What can hang from each mark:
nazo: posob vebal
moruv: posob
vebal: metem nazo nibe
nibe: mutun posob vebal
posob: metem moruv nibe
metem: posob vebal

Each row was made from one small tree. The marks that hang from a mark follow it in brackets, in alphabetical order. Every link used is in the known rows. Write each row's tree.
In the rows, 128 means zero.
Known rows:
posob[metem moruv nibe[mutun vebal[nazo]]]: | 109 | 117 |  94 | 103 |  81 | 182 | 128 | 131 | 138 | 112 | 125 | 155 | 111 |  90 | 104 | 152 | 101 |  83 |
nazo[vebal]: | 140 | 143 | 159 | 155 | 157 | 132 | 130 | 139 | 128 | 110 | 141 | 136 | 140 | 163 | 132 | 137 | 176 | 164 |
moruv[posob[metem nibe[mutun vebal]]]: | 139 | 148 | 154 | 174 |  96 |  88 | 131 | 114 | 142 | 122 | 114 | 135 | 165 | 133 |  94 | 180 |  96 | 111 |
metem[posob[nibe[mutun vebal]]]: | 157 | 100 | 119 | 138 |  99 | 113 | 123 | 102 | 153 | 155 | 113 | 141 | 130 | 121 | 125 | 119 |  97 | 159 |
metem[posob]: | 157 | 121 | 128 | 134 | 125 | 105 | 113 | 133 | 135 | 156 | 139 | 117 | 133 | 127 | 149 |  89 | 147 | 174 |
nibe[mutun posob]: | 157 | 153 | 157 | 137 | 119 |  62 | 114 | 144 | 130 | 137 | 113 | 105 | 168 | 129 | 135 | 161 | 142 | 112 |
metem[posob[nibe] vebal[nazo]]: | 103 | 109 |  82 |  81 | 124 | 121 | 118 | 129 | 154 | 131 | 135 | 125 |  90 | 119 | 141 |  55 | 113 | 163 |
posob[metem moruv nibe[vebal]]: | 109 |  97 | 121 | 133 |  84 | 173 | 106 | 113 | 122 | 114 | 153 | 173 |  91 |  94 | 109 | 134 | 124 |  94 |
nibe[mutun vebal[metem[posob[moruv]]]]: | 145 | 136 | 133 | 128 | 146 | 123 | 123 | 129 | 132 | 136 | 127 | 121 | 109 | 148 | 147 | 178 | 117 | 125 |
moruv[posob]: | 145 | 161 | 180 | 173 | 119 |  57 | 130 | 134 | 154 | 133 | 108 | 108 | 165 | 117 | 114 | 140 | 160 | 135 |
vebal[nazo[posob[metem moruv]]]: | 102 | 160 | 108 | 107 | 130 | 135 | 135 | 163 | 126 | 124 | 125 | 112 | 143 | 132 | 143 | 101 | 165 | 128 |
posob[metem]: | 139 | 161 | 144 | 135 | 128 | 143 | 105 | 156 |  82 | 115 | 170 | 115 | 152 | 161 | 159 | 141 | 148 | 123 |
nibe[mutun vebal[metem[posob[moruv]] nazo]]: | 129 | 154 | 110 | 104 | 147 | 134 | 129 | 142 | 134 | 141 | 105 | 114 | 111 | 148 | 154 | 164 | 113 | 107 |
vebal[metem nazo nibe]: | 124 | 156 | 119 |  90 | 178 | 182 | 135 | 126 |  79 | 146 | 104 | 108 | 112 | 159 | 176 | 115 | 121 |  81 |
metem[posob[moruv] vebal[nazo nibe[mutun]]]: | 111 |  95 |  69 |  53 | 140 | 146 | 150 | 155 | 169 | 119 | 141 |  94 |  92 |  75 | 134 |  52 |  96 | 183 |
nazo[posob[metem] vebal]: | 121 | 140 | 137 | 175 | 170 | 132 | 136 | 142 | 104 |  98 | 180 | 140 | 156 | 210 | 117 | 142 | 157 | 198 |
nazo[posob]: | 131 | 141 | 158 | 160 | 135 |  87 | 133 | 131 | 130 | 123 | 134 | 118 | 161 | 156 | 135 | 126 | 166 | 175 |
moruv[posob[nibe[vebal[metem]]]]: | 131 | 139 | 174 | 183 | 111 |  73 | 122 |  93 | 148 | 140 |  98 | 144 | 133 | 128 | 102 | 159 | 130 | 105 |
moruv[posob[metem[vebal[nazo nibe[mutun]]]]]: | 125 | 166 | 139 | 137 | 132 |  94 | 141 | 154 | 133 | 105 | 135 |  93 | 163 | 134 | 117 | 144 | 109 | 132 |
posob[metem moruv nibe]: | 113 | 100 | 112 | 117 |  85 | 180 | 111 | 125 | 121 | 118 | 154 | 160 | 100 |  81 | 102 | 118 | 147 |  99 |
vebal[nazo nibe[posob[metem]]]: | 132 | 149 | 122 | 112 | 136 | 139 | 130 | 135 |  90 | 139 | 112 | 109 | 157 | 137 | 164 |  98 |  97 |  89 |

Which tree is each row?
| 144 | 107 | 146 | 136 | 129 | 134 | 122 | 123 |  99 | 131 | 146 | 123 | 136 | 107 | 137 | 108 | 115 | 115 |  vebal[nibe[posob[metem moruv]]]
| 122 | 121 | 119 | 167 | 144 | 145 | 147 | 118 | 122 |  99 | 154 | 157 | 160 | 194 |  89 | 160 | 123 | 187 |  nazo[posob[metem nibe[mutun]] vebal]
| 121 | 142 | 104 |  79 | 170 | 156 | 136 | 133 |  97 | 152 |  99 | 103 | 107 | 129 | 148 | 126 | 115 |  63 |  vebal[metem nazo nibe[mutun posob[moruv]]]
| 139 |  77 | 107 | 121 |  95 | 130 | 118 | 111 | 162 | 159 | 128 | 148 |  98 |  72 | 108 |  72 | 144 | 157 |  metem[posob[moruv nibe]]
| 112 | 107 | 121 | 149 | 105 | 133 | 138 | 118 | 137 | 111 | 143 | 150 | 135 | 128 |  97 | 149 | 120 | 150 |  nazo[posob[metem moruv nibe[mutun vebal]]]
| 119 | 128 | 156 | 168 | 121 |  88 |  81 | 132 | 101 | 129 | 166 | 149 | 106 | 133 | 144 | 141 | 142 |  87 |  nibe[posob[metem moruv] vebal]
|  86 | 138 | 109 |  83 | 133 | 117 | 138 | 154 | 158 |  94 | 130 | 108 | 112 | 117 | 135 | 101 | 144 | 152 |  metem[vebal[nazo[posob[moruv nibe[mutun]]]]]
| 143 | 117 | 137 | 113 | 168 | 142 | 125 | 116 |  93 | 145 | 130 | 115 | 104 | 129 | 137 | 148 | 120 |  90 |  vebal[metem nibe[mutun posob[moruv]]]
| 147 |  82 | 100 | 111 |  92 | 132 | 129 | 116 | 172 | 155 | 119 | 139 | 109 |  68 | 101 |  91 | 131 | 160 |  metem[posob[moruv nibe[mutun]]]
| 110 | 110 | 111 | 100 |  98 | 161 | 132 | 109 | 161 | 132 |  90 | 156 |  84 |  79 | 106 | 149 | 130 |  79 |  posob[moruv nibe[mutun vebal[metem nazo]]]
| 113 | 124 | 165 | 163 | 150 |  81 |  77 | 116 | 103 | 148 | 147 | 151 |  72 | 142 | 150 | 144 | 167 |  72 |  nibe[posob[moruv] vebal[metem]]
| 131 | 111 | 110 | 108 | 147 | 146 | 107 | 117 | 118 | 162 | 138 | 137 |  74 | 130 | 129 | 120 | 157 | 119 |  vebal[metem[posob[moruv nibe[mutun]]]]
| 130 | 114 | 145 | 148 | 189 | 153 | 123 | 116 |  96 | 127 | 153 | 144 |  98 | 166 | 128 | 130 | 154 | 132 |  nazo[vebal[metem nibe[posob[moruv]]]]
| 129 | 114 | 136 | 169 | 140 | 122 | 157 | 106 | 150 | 108 | 124 | 155 | 157 | 171 |  86 | 151 | 139 | 195 |  nazo[posob[nibe[mutun]] vebal]
| 126 | 138 |  94 |  89 | 133 | 170 | 177 | 148 | 130 | 116 | 104 |  96 | 169 | 115 | 129 | 118 |  86 | 140 |  vebal[nazo[posob[metem moruv]] nibe[mutun]]
| 133 | 146 | 156 | 172 |  98 |  92 | 122 | 116 | 133 | 129 | 123 | 134 | 158 | 127 |  96 | 149 | 126 | 113 |  moruv[posob[metem nibe]]
| 125 | 129 | 143 | 140 |  91 | 129 | 120 |  95 | 138 | 133 |  87 | 158 | 126 | 125 | 139 | 135 | 118 |  95 |  posob[nibe[vebal[nazo]]]
| 107 | 141 | 124 |  82 | 149 | 138 | 139 | 148 | 129 |  95 | 132 |  95 | 120 | 125 | 166 |  89 | 116 | 142 |  metem[vebal[nazo nibe]]
| 135 | 153 | 102 |  99 | 139 | 160 | 175 | 143 | 117 | 116 | 100 |  92 | 189 | 144 | 143 | 129 |  75 | 142 |  vebal[nazo[posob[metem]] nibe[mutun]]
| 157 | 108 | 146 | 124 | 122 | 119 | 143 | 122 | 132 | 132 | 112 | 109 | 151 |  86 | 125 | 130 | 106 | 123 |  vebal[nibe[mutun posob[moruv]]]
